Each row comes from the steps of one path. Every step used is in the known rows, and no mark comes twice. Write the path behind each row, first mark first.
Known rows
korofu -> sefu -> zigu -> romin: [ 0.26  2.62  0.26  3.14 -0.15  2.95  0.25  3.48 -1.32  0.04 -4.22 -1.11
 -0.11  0.96 -3.79  1.64 -0.09  4.13  0.75  1.61 -0.79  4.04]
tarel -> rigibaz -> sefu -> kemit -> romin -> zigu: [-0.40 -2.98 -2.80 -0.82  0.46 -3.13  2.09 -2.65  5.14  3.16 -3.23  0.29
 -3.04  0.95  1.69  5.10  0.74  0.07  2.57  2.59  0.36 -2.35]
fosa -> sefu -> kemit -> romin: [ 1.79 -1.72 -0.26 -1.19 -2.31  2.96  1.70 -0.41  1.42 -3.37 -5.48  1.59
  1.33  3.26 -6.11  1.71  2.08  4.61  1.38  4.43  0.52 -0.05]
sereku -> fosa -> sefu -> kemit -> romin -> rigibaz: [ 2.68 -1.90  1.23  1.06 -2.21  0.31  3.38 -0.36  2.73 -4.75 -3.82  2.54
  3.10  8.51 -3.72 -0.70 -2.24 -2.24  1.96  7.96 -0.25 -3.04]
tarel -> kemit: [ 1.42 -5.87 -1.88  1.60  1.61 -1.60 -0.29 -1.99  1.62 -3.00  3.16 -1.91
 -1.45  4.02 -0.11 -2.63  0.51  1.93 -1.95 -3.14  0.48 -1.55]
romin -> zigu: [ 0.80 -2.35 -2.00  3.49  1.10  0.67  1.96 -3.95  2.12  1.37 -0.03  0.01
 -2.52  4.90  3.30 -0.60  0.25 -5.78 -0.99 -0.75  0.44 -2.18]
sereku -> fosa -> sefu -> kemit -> romin: [ 2.50 -2.79  1.30  1.01 -3.61  3.22  0.63  0.53  0.79 -5.77 -4.44  0.98
  1.86  5.40 -6.10  1.67 -0.10  3.61  2.67  7.29  0.04 -1.45]
rigibaz -> sefu -> zigu -> romin: [-0.97  0.94 -2.56  3.53  0.94  1.86  2.41  1.12 -1.18  2.11 -5.76  0.95
 -0.32 -0.22  1.51  3.10  0.27  5.23 -0.94  0.42  0.22  2.51]
kemit -> romin -> rigibaz: [ 1.99 -0.95 -3.16 -0.50  2.53 -1.80  3.85 -0.75  4.36 -1.85 -6.66  4.24
  0.94  6.53  0.17 -3.18  2.42 -4.20 -0.25  4.00  1.06 -0.04]
fosa -> sefu -> rigibaz -> romin: [ 4.14 -2.56 -1.00  3.01 -2.26  3.09  0.80 -2.81  1.43  0.94  2.09 -1.38
  1.68 -0.35 -2.53 -0.10  4.53  4.45 -0.14 -2.60  3.46 -1.10]
korofu -> sefu -> kemit: [-0.16  0.14 -1.22  2.38 -0.64  1.55 -0.74  2.58 -0.05 -3.94  0.40 -0.07
 -1.13  3.51 -6.03  1.07 -1.04  3.65  3.48  0.55 -1.57  1.03]
fosa -> sefu: [ 0.32 -4.12 -0.55  5.41 -2.26  4.44  1.41 -2.26  0.54 -2.06  0.48 -1.44
  2.24  4.40 -1.24 -2.42  0.36 -0.25 -0.94  0.86  3.80 -1.64]
sereku -> fosa -> sefu: [ 1.42 -5.19  1.71  8.06 -3.70  5.00  0.46 -0.93 -0.01 -4.99  1.79 -2.22
  2.94  6.74 -1.24 -2.42 -2.37 -1.25  0.80  3.96  3.08 -3.52]
romin -> rigibaz -> sefu -> kemit: [-1.45 -0.96 -4.08  2.38  1.51 -1.99  3.73 -0.88  1.84 -1.12 -1.34  3.46
 -0.36  4.35  1.11  1.25 -2.40  0.72  0.95  0.67 -0.68 -2.09]
tarel -> kemit -> sefu: [-1.82 -5.68 -2.20  1.40  2.53 -3.59  1.85 -0.78  0.09 -3.67  2.02 -3.06
 -0.49  3.96  2.11  1.09  2.81  1.13 -0.77 -3.66  2.88  0.19]
fosa -> sefu -> zigu -> romin: [ 0.61  0.59  1.50  3.39 -2.64  5.22  2.44 -0.46 -1.46  0.00 -4.17 -1.20
  2.16  1.58 -2.77  1.02 -0.38  4.33 -1.94  1.02  0.59  1.66]
sereku -> fosa: [ 2.15 -3.93 -0.72  6.66 -0.47  2.41 -0.19  0.39  0.53 -6.19 -0.21  0.09
 -0.36  7.22 -0.31 -3.15 -1.83 -1.23  1.82  2.46  0.36 -1.79]
sereku -> fosa -> sefu -> zigu: [ 1.24  0.46  4.14  7.55 -3.75  5.76  1.30 -0.69 -0.89 -5.16 -1.55 -0.38
  3.21  7.16 -0.83 -0.94 -5.39  0.54  3.24  3.06  1.22 -1.51]
fosa -> sefu -> rigibaz: [ 3.42 -0.66 -0.85  4.36 -2.62  4.83 -0.08 -1.63  0.45 -0.92  1.66  1.46
  0.80  3.95 -3.41 -0.53  0.06  1.54 -2.07 -0.99  2.66  0.61]
romin -> zigu -> sefu: [-0.03 -5.29  0.95  3.05  2.44 -2.36  4.71 -2.89 -0.36  4.72  0.05 -1.88
 -3.01  1.60  4.72 -1.69  3.61 -6.02 -0.21 -2.50  2.96 -0.25]
romin -> zigu -> sefu -> kemit: [-0.08 -3.39  1.54  0.57  1.19 -2.41  4.51 -2.24 -1.08  2.38  0.00 -0.50
 -3.48  1.96  0.24  0.93  1.31 -1.54  1.02 -2.77 -0.59 -0.45]
fosa -> sefu -> kemit -> romin -> zigu: [ 1.81 -1.58  0.43 -0.60 -2.13  1.67  2.49 -3.43  1.95  1.12 -3.68  0.73
 -0.50  3.69 -1.66  3.56  1.13 -1.78  0.63  4.51 -0.16 -2.42]
kemit -> romin: [ 2.02 -1.97 -3.25 -0.52  1.56  1.22  1.17  0.32  2.38 -2.44 -7.34  2.48
 -0.71  3.32 -1.78 -1.18  4.77  1.21  0.56  2.96  1.35  1.75]
tarel -> rigibaz -> sefu -> kemit -> romin: [-0.80 -3.14 -3.91 -1.58  0.45 -2.34  1.21  0.46  4.50 -1.26 -5.19  1.71
 -1.53  0.18 -2.38  3.58  1.94  6.47  3.70  2.52  0.93 -0.07]
tarel -> kemit -> romin: [ 2.37 -5.09 -2.27 -2.06  1.85 -1.97  0.12 -0.77  2.78 -2.47 -3.10  0.01
 -1.09  3.02 -1.57 -0.80  3.93  2.84 -0.92  1.37  1.00  0.16]

Write each row's path
[ 2.33 -3.88 -2.42 -0.27  1.52 -3.65  1.31 -1.80  0.87 -0.41  2.93 -2.76
 -0.38 -0.79  0.06  2.88  6.18  5.46  0.01 -6.20  2.68  0.51] => tarel -> kemit -> sefu -> rigibaz -> romin
[ 1.97 -0.35 -1.43 -2.05  0.25 -0.30  2.27 -2.44  2.63  0.52 -5.16  2.20
 -2.93  3.88 -1.05  3.34  1.91 -1.72  1.07  2.88 -2.01 -0.88] => sefu -> kemit -> romin -> zigu
[-1.14  2.08 -0.65  1.29  2.03 -1.66  6.31  0.26  0.20 -0.57 -5.74  1.34
  1.61  5.07  1.51  1.31 -0.03 -1.72 -1.22  0.37  0.15  2.56] => kemit -> sefu -> zigu -> romin -> rigibaz
[ 3.66 -3.56 -0.51  0.98  1.68 -1.79  2.81 -1.23 -0.19  3.13  0.49 -1.00
 -1.33 -2.84 -0.57 -0.79  7.56  3.96  0.60 -5.61  3.24  1.93] => zigu -> sefu -> rigibaz -> romin
[ 4.85 -3.04  1.48  5.44 -3.33  2.07  0.98 -4.51  1.66  2.63  4.22 -3.00
  0.37  2.58  1.37  1.87  0.79 -2.97  0.85  0.88  1.84 -4.82] => sereku -> fosa -> sefu -> rigibaz -> romin -> zigu
[ 2.29 -4.53 -1.20 -1.46  1.73 -2.91  1.15 -3.52  3.44  1.75 -1.48 -0.87
 -2.65  3.63  2.28  1.29  2.77 -3.44 -1.41  1.46  0.17 -2.34] => tarel -> kemit -> romin -> zigu
[ 0.96  1.23  1.35  3.21 -1.13  2.08  5.20 -1.41  0.69  0.55 -3.80  0.74
  3.36  5.15 -0.75 -1.21 -2.38 -1.44 -2.42  2.09  0.47 -0.04] => fosa -> sefu -> zigu -> romin -> rigibaz
[ 0.38  3.05  0.24  2.77  0.96  0.01  3.00  1.96  0.65  0.55 -3.86  0.82
  1.46  4.26 -1.72 -0.51 -1.66 -1.47 -0.26  2.44 -0.80  2.16] => korofu -> sefu -> zigu -> romin -> rigibaz
[-0.43 -4.75 -4.48  0.61  3.52 -5.39  3.00 -1.19  3.96  1.73 -2.57  2.00
  0.38  3.35  4.51  0.12  1.81 -1.35 -0.71  3.28  2.89 -2.35] => tarel -> kemit -> romin -> rigibaz -> sefu
[ 0.86 -4.87  0.72 -0.20  2.92 -3.20  4.90 -1.89  0.53  5.08 -4.52 -0.61
 -2.70  0.90  3.39 -0.22  6.23 -4.96  0.40  0.82  3.22  0.85] => kemit -> romin -> zigu -> sefu
[ 1.57 -3.29  2.11  5.16 -4.45  4.32  0.57 -0.59 -0.66 -6.45  1.55 -0.87
  1.82  6.49 -5.20  0.16 -3.90  2.76  1.98  3.05 -0.33 -3.24] => sereku -> fosa -> sefu -> kemit
[ 4.20 -1.14 -2.11  1.68  0.54 -0.28  1.64 -4.56  2.53  4.11  1.59 -0.81
 -2.39  0.43  2.16  1.69  3.79 -1.91 -0.34 -3.48  0.46 -1.81] => sefu -> rigibaz -> romin -> zigu
[-1.44 -0.94 -2.03  3.05  0.27 -0.05  1.90  0.44  1.64  2.25 -3.81 -1.02
 -0.79 -1.37  0.86  2.87 -0.98  6.35  0.29 -0.73  1.19  1.78] => tarel -> rigibaz -> sefu -> zigu -> romin
[ 5.05 -3.43  0.61  5.28 -3.63  3.21 -0.01 -1.85  0.81 -1.55  3.01 -2.18
  2.27  1.65 -2.68 -0.12  2.06  3.50  1.39  0.28  2.90 -2.45] => sereku -> fosa -> sefu -> rigibaz -> romin
[ 1.45 -1.90 -0.01 -2.96  2.44 -4.37  6.02 -0.01  2.01 -0.36 -6.53  3.54
 -0.06  4.42 -1.80 -1.42  3.19 -1.57  1.17  2.45  0.28  1.09] => zigu -> sefu -> kemit -> romin -> rigibaz
[-0.17 -1.26 -4.30 -0.97  1.16 -0.24  1.66  1.08  1.58 -1.49 -7.21  3.69
 -1.14  1.18 -1.90  4.05  2.79  5.44  2.37  3.83  0.20  0.69] => rigibaz -> sefu -> kemit -> romin
[ 1.96 -1.42 -3.29  1.03  1.26 -1.14  2.19 -0.90  0.67 -0.59 -0.41 -0.92
  0.00 -0.35  0.17  2.71  6.85  4.22  1.08 -4.61  2.98  1.80] => kemit -> sefu -> rigibaz -> romin
[-1.45  1.62 -0.69  1.51  0.94  1.03  3.81  1.50 -2.18 -1.06 -6.37 -0.31
  0.27  1.53 -0.14  3.66  1.79  4.07 -0.39 -1.00  0.37  4.50] => kemit -> sefu -> zigu -> romin
[ 4.37 -1.40 -3.05  1.52  0.43  0.77  0.51 -1.71  1.81 -0.10  0.14  0.37
 -0.91 -0.45 -1.65 -0.41  4.99  4.57  0.27 -4.13  1.21  0.70] => sefu -> rigibaz -> romin
[ 2.81  1.89 -2.43  3.96 -0.23  2.66 -2.45  2.58  0.39 -0.79  1.52  1.64
 -1.46  3.05 -4.43  0.08  0.35  1.24  0.77 -0.44  1.05  3.35] => korofu -> sefu -> rigibaz
[-1.50 -1.94 -4.33  2.79  0.70  0.33  1.40 -0.08  0.30 -1.66 -1.48  2.18
 -1.54  1.94 -0.18  2.69 -0.67  5.18  1.67 -0.61 -0.33 -1.06] => rigibaz -> sefu -> kemit
[ 2.17 -3.67 -1.32  0.04  1.46 -4.55  2.15 -4.56  1.94  3.77  4.52 -3.76
 -2.15  0.07  3.86  4.43  4.60 -0.78 -0.53 -5.29  1.66 -2.01] => tarel -> kemit -> sefu -> rigibaz -> romin -> zigu
[ 3.25 -1.88  0.46  2.30  1.81 -1.39  2.84 -2.23 -0.58  5.53  1.16  1.26
 -3.94  1.31  1.97  0.16  2.68 -3.90 -1.62 -4.01  1.96  1.73] => romin -> zigu -> sefu -> rigibaz
[ 1.92  0.19 -2.27 -2.45  1.40 -1.95  3.96 -0.52  3.60 -3.27 -6.61  4.84
  0.27  6.45 -3.13 -0.80  0.82 -0.96  0.90  3.87 -1.54 -0.13] => sefu -> kemit -> romin -> rigibaz
[ 4.66 -1.76  1.09  7.03 -4.18  5.25 -0.95 -0.53 -0.13 -3.27  2.84  0.87
  1.33  6.18 -3.44 -0.51 -2.64  0.26 -0.38  1.92  2.13 -1.14] => sereku -> fosa -> sefu -> rigibaz
